Known rows, with every step that occurs
H > F > M: [ -2  -6   6  -9  -7  -2   5   2   0 -13  -3  -8  20   0 -12  11  15  -9
   9  12]
M > P: [  5  12   2  -7 -12  -3  10 -10  -8   0 -14  -6   4  -2  -4 -14   1  -2
  -6   5]
H > N > V: [ -8 -21  -9 -13  -5   4  -3   5 -10  28  -1  -7   6   5   0   3  10   8
   0 -18]
F > H > N > V > P > M: [-10 -25 -15  -4 -11   2 -18   9 -26  15 -13 -17  42 -14 -27   0  27  -2
 -15  -8]
H > N > V > P > M: [ -6 -28 -11  -6 -10   6 -18   8 -14  13  -7 -11  22  -2 -17  -4  19   9
 -17 -13]
N > V > P > M > H: [-10 -12  -2   4  -2   4 -27   9 -19   7  -8  -6  39  -5 -22 -17  17 -10
 -23   0]
M > H > F > C: [ 10  -6  12  -4   5  -2  18   2 -16  26 -10  -8  26 -12  -2   2  12 -17
   5  30]
P > V: [ -9   4  -8  -5  11   8  -7   0  -5  -2   0   4   1   4   4   5  10   3
  -1 -17]
M > P > V > H > F: [  0   5  -2 -14   8   7   3  -1 -19   6 -26  -9  25  -8  -5 -16  15  -8
  -7   2]
V > P > M: [  2  -9  -2   8  -6   2 -18   3  -5 -18  -7  -5  20  -8 -21  -9  11   2
 -21   6]
H > F > C: [13 -7 12  2 -5  1 24 -3 -1 24 -3 -9 16 -8 -3 11 14 -6 11 23]
M > H > N > V > P: [ -4 -19  -6 -21   1   2  -9   8 -28  34 -14 -13  27  -6  -5 -17  13  -3
 -20  -1]
H > F > V > P: [  5  -7   3  -4  -3   6   9  -6  -5  14 -16 -15  26 -11 -14  -3  25  -1
 -24   8]
H > V > F: [  0 -11   0 -11   9   9   0  18   2   9 -18  -5   1  -2  -3   0   5 -12
   1 -28]
P > M: [ -3  -8  -3  15   1   0 -14   7  -1 -27   0   4   6  -1 -13   9   4   0
   1  -4]
M > P > V > H: [ -4  12  -5 -15   8   8  -7  -1 -21   2 -22  -3  18  -8  -3 -21  10  -9
 -11 -10]
V > F: [  9 -11   7   1   4   2   0  13   7   3  -2  -5   0   1  -7  -8   9 -11
   6  -9]
F > V > P: [ -1   4   0  -6  -5  10  -5  -7  -9  10 -13  -8  18 -11 -14 -12  19  -2
 -34 -10]
P > M > H > F: [  0 -15   1  12  11  -5  -5  12 -12 -18 -10  -3  24  -6 -14   8   9 -11
   3  18]
N > V > P > M > H > F > C: [  0 -17   8   5  -6   5  -9   5 -19  26 -10 -12  51 -12 -24  -9  28 -15
 -15  17]
N > V > H: [-12  -9  -2  -4   7   9 -21  11 -13  24  -7  -1  28  -4  -7 -17   7 -13
  -6 -12]
M > P > V > N: [  2  -1 -10 -21  -2  -1   0 -14 -17   1 -16  -7  -5   4   1 -11  16  -5
  -4 -15]

Rows
[ -2 -20 -11 -22   5   0  -5   1 -10  10 -18  -5  -9  -1   4   5   2  -9
  -2 -25] : H > V > N
[ -4 -14  -8  -7   3   7 -14   5 -26   0 -20  -9  27 -15 -21  -6  24  -3
 -35 -12] : F > V > P > M > H > N
[ -8 -13 -15 -20  21  12 -15  12 -21  10 -11  -1  12  -5   4  -3  11   3
  -6 -22] : P > V > H > N
[ -9 -13  -3   8 -10   6 -26   5  -8   3  -3  -5  31  -2 -22 -12  17  -2
 -19  -6] : N > V > P > M
[ -5  -9  -8  -4   0   9 -17   9  -8 -11 -22  -6  19 -11 -16  -1   6  -1
 -25 -14] : H > V > P > M
[ -8 -18  -7 -17   6   0  -6  10 -25  30  -8  -6  16   0   1  -5   8  -5
  -4  -8] : M > H > N > V
[  6   7   4 -14   4   9  11  -4 -22  20 -24 -10  30 -14  -6 -13  21 -13
  -3   7] : M > P > V > H > F > C
[ -3 -15 -13 -15  11   1 -10  -5 -10   2  -1   0  -9   7   6   3  16  -3
   3 -23] : P > V > N
[-12 -11  -6 -33   5  -2 -15   7 -24  -8 -20  -4  13  -4  -7   1   9 -28
  -3 -19] : F > M > H > V > N
[  1  -8  -1   4   2   0 -19   7 -17 -14 -12  -5  28 -12 -20 -16  10  -8
 -24  13] : V > P > M > H
[  3 -20  -7  -5   1   0 -16  10 -23  -7 -15 -10  25 -12 -17 -11  12   0
 -24   7] : V > P > M > H > N
[  6 -24  -4  -9   1  -1   4  17 -11  17 -11 -16  15 -10 -14   1  20 -12
   8 -12] : V > F > H > N
[ -5  14   4 -17 -19  -2  -1  -6 -10 -20 -12  -5  13  -1 -16  -9   9 -13
  -3  -2] : F > M > P
[-13  15  -3 -25  -1   8 -17   1 -22 -19 -18  -2  27  -5 -14 -15  16 -18
  -7 -15] : F > M > P > V > H
[ -1  -6  -2  -4  15  11  -7  11   1   1  -1   0   1   5  -1  -2  18  -7
   5 -25] : P > V > F
[ -8  -2   0 -13   8  11 -14  14   0 -15   0   0  10   6 -11   1  24 -15
   7 -30] : P > V > F > M
[-11   5   3 -16   0  -2 -12   7 -16 -15  -5   0  20  -4 -11  -3   7 -21
  -1   2] : F > M > H
[ -3  16  -5 -11  -2   4   3 -10 -12  -2 -14  -3   4   1  -1  -9  11   0
  -7 -10] : M > P > V
[ -4  -5  -6  -3  13   8  -7  12 -10   6  -7  -6  18  -6 -11   2  26 -16
   5 -22] : P > V > F > H
[  5 -28   4 -12  -6   8   5  14  -7  45  -1 -11  11   1  -6   0  22  -6
   9 -21] : H > N > V > F > C
[ -3 -15   6   1   0   6  -9  14   3  23   1  -5  13   7  -9 -11  15 -13
   6 -20] : N > V > F
[ -3 -10   5 -13   6   3  -9  12 -10  -7 -13  -7  35 -11 -15  -5  12 -19
   3  11] : V > H > F > M
[ 15  -9  16   2  -2   6  11   9   3  22   0  -5   6  -5  -7  -4  15 -17
  11  -4] : V > F > C
[-11   4  -8 -35  -2   8 -12   4 -27 -12 -21  -6  23  -6 -11 -11  18 -10
  -7 -21] : F > M > P > V > H > N
[ -2   0 -11 -25   7   8  -4   2 -27   9 -25  -7  14  -7  -1 -18  12   0
 -10 -15] : M > P > V > H > N
[ -2 -26  -1 -16   9   2  -5  20 -20  32 -10 -10  17   1  -3 -11  14 -12
   1 -14] : M > H > N > V > F
[  4  -8   4  -4  10  -6  10   6 -13  10 -12  -8  20  -6  -1  -1   6 -11
   2  25] : M > H > F
[-10  -8 -12  -3  -3   5 -16   8 -21  -4 -27 -12  38 -23 -26   3  16 -11
 -22  -9] : F > H > V > P > M
